In the rows, zero is written as 128.
Known rows, with every way that one mark hangs from another
benud{luba}: 129  103  127  131  125  130  116  139  125  112  114  113  139  124  121  111  93  93  107  117  146  134  94  118  128  136  128  141  105  126  141  141  103  105  119  134  144  126  155  120  131  104  146  138  143  120  117  139
feze{zapod}: 135  130  154  126  134  142  123  127  132  133  112  117  125  145  129  128  105  114  119  165  127  134  104  146  121  113  130  136  122  144  137  140  101  108  120  142  130  144  153  129  123  118  151  107  144  86  127  124
feba{feze{zapod}}: 156  131  140  125  132  139  130  125  145  134  136  128  140  153  120  108  115  113  128  168  104  146  115  159  111  137  141  136  134  134  136  117  113  138  131  132  138  128  165  129  128  125  151  109  147  90  148  119
fizofeb{benud{luba} feba tasor}: 109  101  110  151  114  98  135  153  135  136  111  151  126  119  138  94  114  108  138  141  123  136  87  114  116  68  104  132  83  136  92  132  114  171  119  103  131  116  125  94  126  100  138  166  117  67  137  90
tasor{feze{funa{netig} zapod{nofos}}}: 142  132  152  140  138  88  128  137  128  126  141  132  103  153  117  149  140  199  130  136  111  128  129  142  127  119  117  144  175  91  154  124  140  149  125  134  96  140  87  170  101  125  134  101  109  148  134  150
luba{zapod{feze{funa} nofos}}: 100  128  114  150  117  139  131  153  142  138  144  125  111  143  109  128  130  194  120  105  142  106  146  111  143  118  138  139  124  91  93  130  125  151  138  134  144  142  97  126  129  141  153  160  120  206  148  142
netig{funa}: 108  94  132  117  136  138  119  133  102  128  121  126  147  108  131  132  127  98  133  121  136  137  111  106  111  145  127  113  125  132  133  134  118  101  117  130  127  125  154  124  140  140  140  154  137  120  103  137
tigo{zata{zapod{feze nofos}}}: 143  157  92  126  131  134  102  115  115  110  137  85  124  142  100  166  105  167  131  125  127  115  98  124  140  183  135  131  121  131  120  133  123  128  127  153  159  135  104  113  136  151  151  169  160  212  154  132
tasor{feze{funa{nunizel}}}: 129  140  128  128  123  139  136  120  120  129  131  158  141  124  136  115  162  91  134  116  158  131  141  121  123  121  124  127  144  145  139  140  146  133  140  115  127  116  149  140  113  138  75  113  113  140  112  141
funa{feze{zapod} netig nunizel}: 154  142  144  115  142  117  119  123  136  119  126  143  160  105  128  133  126  110  118  167  118  141  163  157  109  120  123  114  118  146  157  121  138  125  102  117  80  138  111  150  111  107  131  90  129  85  108  113
benud{luba{zapod{nofos}}}: 117  107  116  165  133  144  126  123  103  104  126  96  114  126  105  113  107  140  104  110  140  115  101  103  140  134  124  128  95  95  109  129  104  103  96  115  140  134  122  122  133  117  181  159  139  150  131  142
feze{funa zapod{nofos}}: 120  122  159  127  127  109  133  147  136  128  133  123  96  156  123  135  118  153  107  141  139  129  120  140  139  131  127  143  148  99  131  126  105  132  138  153  125  145  126  149  123  134  161  127  119  142  132  123
feba{feze}: 142  122  120  128  126  144  126  130  132  119  127  131  153  130  127  108  121  85  135  119  118  129  118  134  117  135  143  124  133  120  127  114  127  135  134  126  151  117  163  109  139  132  119  134  154  102  134  126
feze{funa{nunizel} zapod}: 126  132  147  114  124  138  135  132  140  141  133  149  138  120  133  126  129  97  112  169  148  140  144  149  125  127  134  135  134  161  140  135  109  141  148  139  127  126  151  157  110  114  107  110  124  127  119  117
funa{netig nunizel}: 130  133  120  132  139  125  123  127  107  103  105  149  156  79  147  148  129  86  121  125  134  126  153  126  120  112  126  89  125  146  141  117  147  119  128  133  114  126  118  142  115  96  113  108  158  115  93  139
funa{feze}: 131  119  134  121  126  143  105  133  126  116  113  126  147  129  127  116  118  89  119  123  132  125  126  130  121  123  125  126  110  119  129  140  137  99  106  119  126  129  143  113  132  139  119  132  133  74  107  118
fizofeb{benud feba zapod{nofos}}: 124  124  120  135  125  105  123  155  119  143  100  122  91  135  132  118  144  152  152  111  130  100  129  99  124  54  93  110  95  110  101  114  124  163  102  121  110  112  119  86  147  142  150  133  106  72  152  115
feba{feze{funa zapod{nofos}}}: 144  123  138  129  122  113  137  147  153  130  157  132  113  160  112  116  136  150  121  137  110  132  127  156  129  155  142  151  162  93  132  106  106  161  144  139  133  122  129  145  124  142  150  132  125  138  157  123
fizofeb{zapod}: 124  125  129  131  126  147  125  120  125  139  110  128  147  123  121  112  117  110  133  130  148  110  120  105  128  100  122  123  120  148  130  145  123  107  124  134  130  120  173  112  144  123  126  116  123  91  129  139
zata{benud{luba} feba zapod{nofos}}: 108  80  85  105  138  129  109  60  73  90  133  82  94  131  105  155  107  170  131  127  94  147  95  111  138  173  125  123  102  86  97  108  119  88  106  129  104  121  103  126  146  185  176  180  122  136  133  138
zata{feba zapod}: 112  110  117  95  138  143  123  79  97  115  123  97  134  135  107  150  108  106  134  122  110  137  109  137  125  141  132  105  115  123  94  119  141  107  116  136  122  131  143  144  124  160  129  146  132  99  118  124
luba{zapod{feze{funa}}}: 100  126  108  143  110  160  140  154  152  155  141  135  132  143  122  118  129  160  122  113  139  118  143  119  131  105  137  137  118  129  105  143  129  146  146  129  144  143  123  135  123  123  114  143  113  182  143  146
benud{feze luba{zapod}}: 119  109  98  152  139  163  136  123  139  125  111  110  113  123  115  80  115  119  112  115  134  128  90  114  131  129  140  137  68  141  119  137  116  81  116  105  152  125  151  119  122  119  131  146  133  126  133  131
netig{funa{feze nunizel}}: 124  96  128  107  131  137  109  120  103  124  132  147  171  84  133  119  140  68  127  126  151  140  154  113  110  168  122  116  117  140  139  133  128  95  101  105  105  111  140  123  135  153  122  146  121  103  93  117
limub{feze}: 130  148  145  128  128  126  111  134  115  143  108  123  147  132  153  128  115  91  112  88  135  116  127  127  134  138  132  152  124  148  116  127  132  97  117  144  142  146  149  118  146  128  135  135  148  106  116  142
tigo{feze}: 138  129  156  144  135  160  128  129  117  106  107  108  134  116  158  125  133  73  142  104  130  120  113  117  130  121  143  109  129  136  139  140  132  102  139  127  170  117  157  93  147  123  108  118  156  97  114  123
feze{funa}: 110  114  138  123  110  129  131  146  135  130  116  137  133  135  132  119  126  89  113  112  143  122  121  128  130  122  131  126  143  118  134  137  128  118  146  138  144  129  156  138  119  120  100  134  118  137  112  130
zapod{feze{funa{netig nunizel}} nofos}: 115  134  107  125  124  92  134  172  144  116  144  161  128  93  123  161  136  170  121  118  142  114  187  125  142  138  132  124  147  115  129  106  144  166  158  151  113  132  78  149  114  113  133  139  145  214  126  145
netig{funa{feze}}: 121  92  136  107  130  133  107  132  116  125  133  122  159  113  124  117  126  92  126  114  132  142  126  115  107  156  119  126  123  116  134  133  132  95  93  115  107  119  134  120  136  161  131  150  115  96  100  124
zata{zapod{nofos}}: 127  126  125  132  144  129  109  113  86  108  111  92  113  147  115  157  107  132  116  120  115  116  108  125  130  150  123  123  116  101  109  130  116  111  114  152  124  132  121  128  130  175  167  159  149  136  126  132
zapod{feze{funa{netig}} nofos}: 100  122  118  134  121  81  131  180  153  116  137  137  117  130  121  161  119  189  122  98  127  113  163  124  143  138  129  133  150  86  127  111  144  160  151  158  119  140  78  141  118  115  139  144  137  209  131  155
zata{benud{feze luba} feba zapod}: 101  91  65  91  145  149  129  58  110  113  117  92  93  132  107  123  120  143  133  139  92  161  91  118  135  170  137  125  80  131  112  120  132  66  125  114  116  115  129  128  130  187  125  164  111  126  137  135
luba{zapod{feze}}: 112  135  103  146  130  171  126  127  138  142  127  122  141  135  118  128  108  151  130  139  132  122  131  124  124  107  136  123  97  138  100  136  129  131  129  129  152  150  125  111  132  124  144  138  140  148  142  146
tasor{feze{funa}}: 130  131  134  132  118  134  125  127  121  135  134  140  130  151  132  113  140  111  137  103  137  122  116  120  126  111  121  147  153  122  142  141  142  124  141  120  138  122  149  130  116  144  78  116  104  135  122  145
limub{feze nunizel}: 135  141  153  113  107  131  110  91  122  148  105  124  126  135  157  123  101  78  107  74  143  110  154  128  132  146  134  147  139  152  119  124  130  101  107  159  137  129  150  126  147  132  132  130  150  116  102  141
fizofeb{feba zapod{nofos}}: 115  126  140  146  126  109  111  132  120  128  114  114  113  115  119  112  129  149  157  109  143  94  129  107  129  94  96  118  110  123  110  123  116  145  103  117  119  124  137  82  145  122  157  125  121  89  136  129

Rows
146  129  145  128  141  90  115  138  131  103  130  114  116  132  114  152  107  163  118  146  99  127  136  149  122  131  121  121  132  84  146  113  134  126  91  125  81  142  86  143  116  131  174  104  137  97  121  118 => funa{feze{zapod{nofos}} netig}
97  101  66  121  123  160  131  77  123  132  149  108  131  125  112  119  120  184  138  139  106  153  117  105  134  132  136  129  82  119  92  118  131  109  118  100  126  135  104  102  150  134  151  166  106  141  148  151 => zata{benud{luba{zapod{feze}}} feba}
99  134  107  146  118  135  139  163  150  144  137  145  141  135  120  139  124  179  122  106  128  120  159  126  126  98  138  118  132  117  117  135  152  154  149  126  127  147  87  151  112  97  104  137  121  199  132  157 => luba{zapod{feze{funa{netig}}}}
140  133  112  123  124  116  145  153  138  116  144  171  167  101  133  122  148  94  125  107  124  130  166  138  122  138  146  95  158  132  144  101  155  169  160  118  121  99  120  154  109  95  87  120  138  154  114  139 => feba{feze{funa{netig nunizel}}}
98  97  84  95  143  146  138  80  123  123  102  122  93  105  139  120  142  135  149  142  94  147  106  119  130  147  134  109  103  117  110  100  146  69  140  109  130  122  140  107  139  169  115  124  124  76  119  121 => zata{benud{feze} feba}
133  160  160  125  130  105  131  135  134  149  138  141  114  131  142  137  142  129  102  121  145  120  164  143  144  166  132  176  144  137  125  116  109  137  129  155  108  144  118  159  135  131  161  129  129  155  132  126 => limub{feze{funa{nunizel} zapod{nofos}}}
142  133  160  126  127  136  128  121  139  148  142  135  121  169  126  114  142  138  129  149  129  145  112  144  116  111  122  161  151  126  151  153  126  136  132  126  124  139  145  150  108  138  101  101  103  124  133  140 => tasor{feze{funa zapod}}
154  147  155  128  120  145  142  129  150  118  141  113  133  128  144  124  140  89  132  124  135  141  96  141  136  144  144  116  154  160  166  153  120  125  159  113  189  125  154  123  131  94  79  102  128  155  132  98 => tigo{feze{funa zapod} zata}
144  137  149  124  131  114  134  139  139  141  139  144  124  155  129  138  136  160  131  136  116  140  128  143  116  109  119  141  165  129  168  139  147  146  138  123  95  141  116  169  95  103  95  83  103  130  129  150 => tasor{feze{funa{netig} zapod}}
133  140  140  117  127  111  139  145  139  135  130  159  143  114  133  142  126  116  111  149  132  143  160  153  119  118  132  112  145  148  155  125  132  146  148  135  102  136  114  178  103  81  113  99  127  136  107  131 => feze{funa{netig nunizel} zapod}
140  130  119  120  128  125  116  128  117  103  114  146  163  88  133  136  126  86  120  127  128  128  167  134  111  123  124  97  119  126  141  120  153  114  112  112  95  121  113  135  115  110  108  109  135  91  91  124 => funa{feze netig nunizel}
120  152  140  117  115  126  131  135  124  149  125  161  155  112  156  124  136  69  105  86  162  115  167  130  138  153  135  148  136  157  123  126  134  120  143  137  129  129  147  148  131  119  98  136  125  150  106  136 => limub{feze{funa{nunizel}}}
147  117  105  126  113  122  128  158  139  134  113  140  118  143  147  97  147  101  153  115  98  124  121  135  103  73  120  102  107  128  107  98  131  188  123  103  137  109  140  88  136  124  113  138  133  67  148  97 => fizofeb{benud feba{feze}}
138  105  146  112  145  111  114  120  107  126  145  126  136  104  121  134  139  128  123  166  133  141  153  135  114  182  119  140  125  112  137  121  101  110  89  115  81  125  109  136  132  165  177  141  126  105  115  107 => netig{funa{feze{zapod{nofos}} nunizel}}
139  129  153  137  133  112  128  127  133  135  143  126  97  167  116  131  140  167  130  148  127  125  114  143  129  137  120  157  163  97  139  137  121  146  127  142  116  135  124  140  115  148  136  114  105  138  141  132 => tasor{feze{funa zapod{nofos}}}
133  125  96  112  122  143  132  161  151  168  112  137  115  147  130  125  131  157  147  141  138  120  140  92  122  63  121  141  97  146  116  136  130  151  122  140  126  117  137  97  150  138  125  131  122  114  167  130 => fizofeb{benud zapod{feze}}
155  140  136  123  149  96  116  128  127  102  133  128  133  106  120  148  123  143  119  160  116  128  164  153  120  140  119  118  130  103  144  106  134  127  93  124  77  132  77  152  113  123  166  106  140  95  113  116 => funa{feze{zapod{nofos}} netig nunizel}
105  127  126  129  120  105  129  165  151  130  140  137  109  135  118  143  126  176  119  103  145  109  143  118  143  144  127  150  143  92  114  124  124  154  153  162  146  141  112  122  130  143  143  154  133  188  140  139 => zapod{feze{funa} nofos}
142  144  149  126  129  140  132  114  137  148  141  157  132  140  135  118  152  124  133  164  142  145  137  145  119  125  125  150  146  158  147  150  128  143  136  121  114  125  146  150  107  130  92  91  104  127  128  131 => tasor{feze{funa{nunizel} zapod}}
102  80  86  137  130  152  133  64  82  95  135  99  100  115  112  133  122  171  127  128  105  140  101  96  144  138  123  115  95  84  83  99  122  89  97  95  120  129  101  107  146  159  190  168  109  126  128  145 => zata{benud{luba{zapod{nofos}}} feba}
125  130  143  125  139  92  142  142  131  117  132  145  118  110  126  155  134  151  109  146  134  127  160  146  133  138  128  118  146  116  143  107  124  154  148  142  98  136  92  176  108  103  148  103  138  154  114  127 => feze{funa{netig nunizel} zapod{nofos}}
134  159  159  113  121  120  139  131  142  171  136  153  139  138  151  123  142  98  104  131  147  132  166  152  131  146  135  163  138  168  134  131  119  131  143  143  126  143  143  166  126  117  120  115  127  135  124  126 => limub{feze{funa{nunizel} zapod}}
152  137  152  144  147  121  114  111  114  124  127  111  98  157  124  134  131  166  142  157  118  124  107  134  121  131  116  158  141  106  136  138  113  127  103  138  117  137  126  127  127  154  162  99  128  102  140  140 => tasor{feze{zapod{nofos}}}
104  137  98  142  120  138  143  150  147  142  139  161  156  104  123  136  139  161  121  118  140  125  187  126  124  97  136  109  124  144  117  124  152  162  149  123  117  132  87  161  103  92  102  125  122  203  128  157 => luba{zapod{feze{funa{netig nunizel}}}}
135  158  151  118  130  97  137  138  141  155  134  160  147  123  147  141  132  120  106  120  132  138  179  153  131  134  135  147  150  160  147  116  142  143  145  143  95  141  110  180  113  94  111  107  127  147  117  143 => limub{feze{funa{netig nunizel} zapod}}
148  147  138  124  134  112  133  128  136  135  138  164  135  130  132  139  148  141  131  151  124  144  157  151  115  112  122  128  157  152  163  131  145  149  142  120  91  129  116  172  92  110  88  77  101  137  120  142 => tasor{feze{funa{netig nunizel} zapod}}
150  143  129  136  122  130  135  143  133  92  130  117  155  98  146  138  145  85  135  84  127  121  122  121  141  147  142  77  165  140  168  133  161  122  168  110  180  109  115  127  126  74  62  106  136  173  106  126 => tigo{feze{funa{netig}} zata}
104  140  137  158  115  98  145  124  146  181  148  169  143  126  116  74  150  146  173  126  144  112  118  119  118  65  98  152  145  140  106  156  147  177  144  90  120  110  150  95  119  133  81  122  56  81  147  119 => fizofeb{feba tasor{feze{funa}} zapod}
133  125  178  127  129  142  144  144  147  130  132  126  120  139  150  125  143  101  126  131  130  141  123  143  135  126  143  128  149  136  150  153  120  127  153  135  150  124  148  132  130  115  106  101  128  123  130  115 => tigo{feze{funa zapod}}
113  141  124  132  110  119  120  145  158  161  135  135  136  119  113  109  120  159  164  123  146  108  141  120  118  79  106  136  104  161  112  146  129  161  124  127  129  130  142  81  144  103  121  123  115  105  154  138 => fizofeb{feba zapod{feze}}
136  115  117  113  128  109  135  164  171  147  106  119  65  150  135  90  124  138  131  161  118  144  89  141  115  77  113  146  70  155  141  123  96  132  107  106  115  121  135  114  119  106  130  130  125  70  154  93 => fizofeb{benud{feze{zapod} luba} feba}
169  152  156  137  132  159  132  108  134  104  126  93  139  124  143  128  134  90  141  148  124  141  87  144  130  142  139  108  132  172  164  149  116  111  139  111  182  127  155  106  144  95  112  90  160  113  131  99 => tigo{feze{zapod} zata}
102  130  120  130  117  115  136  163  154  154  151  136  116  143  102  130  127  189  132  117  158  104  159  103  146  125  121  160  141  105  117  132  126  156  144  152  123  128  128  115  141  142  138  143  109  185  158  147 => fizofeb{zapod{feze{funa} nofos}}
151  125  123  116  143  153  124  65  83  71  137  65  123  108  114  168  141  110  160  100  104  124  100  120  145  191  139  82  129  117  106  117  144  100  127  119  170  117  117  104  152  157  131  144  149  142  131  106 => tigo{feze zata{feba zapod{nofos}}}
146  150  170  110  111  132  117  89  134  163  112  121  113  160  147  122  95  102  106  124  128  129  151  149  124  140  137  166  132  159  135  121  115  111  103  160  125  142  141  148  135  122  146  108  144  113  118  132 => limub{feze{zapod} nunizel}
112  122  119  145  114  109  140  153  128  145  103  158  126  116  146  114  135  112  152  149  113  124  102  127  113  43  110  103  92  137  84  122  126  176  124  113  136  123  130  85  129  125  126  150  125  39  131  73 => fizofeb{benud feba tasor}
158  139  108  141  129  166  117  88  105  95  107  100  135  103  169  133  148  87  152  125  109  134  85  107  133  148  139  84  128  157  152  140  143  80  147  97  185  110  135  72  162  133  80  120  149  125  117  114 => tigo{feze zata{benud}}
134  126  173  139  132  121  144  150  141  115  136  117  99  141  139  141  142  137  128  123  129  126  126  140  142  146  136  134  159  107  139  135  111  130  149  141  148  123  130  133  134  138  137  110  137  141  135  113 => tigo{feze{funa zapod{nofos}}}
156  150  122  145  144  147  117  97  87  77  120  69  127  126  128  159  133  102  142  98  113  115  85  112  143  178  138  92  135  134  136  135  132  97  126  131  180  112  114  98  146  151  120  146  162  164  134  121 => tigo{feze zata{zapod{nofos}}}
135  142  82  130  136  145  99  75  78  99  107  83  106  132  129  163  122  148  126  141  96  124  69  109  132  170  125  97  117  121  128  125  130  78  123  127  143  124  106  103  145  183  139  166  141  168  130  126 => tigo{zata{benud zapod{nofos}}}
97  131  122  146  116  121  154  154  172  183  156  171  156  135  104  107  124  160  133  152  154  120  138  113  141  99  130  163  139  138  103  151  127  170  163  140  140  125  156  117  133  128  116  139  105  138  154  121 => fizofeb{tasor zapod{feze{funa}}}
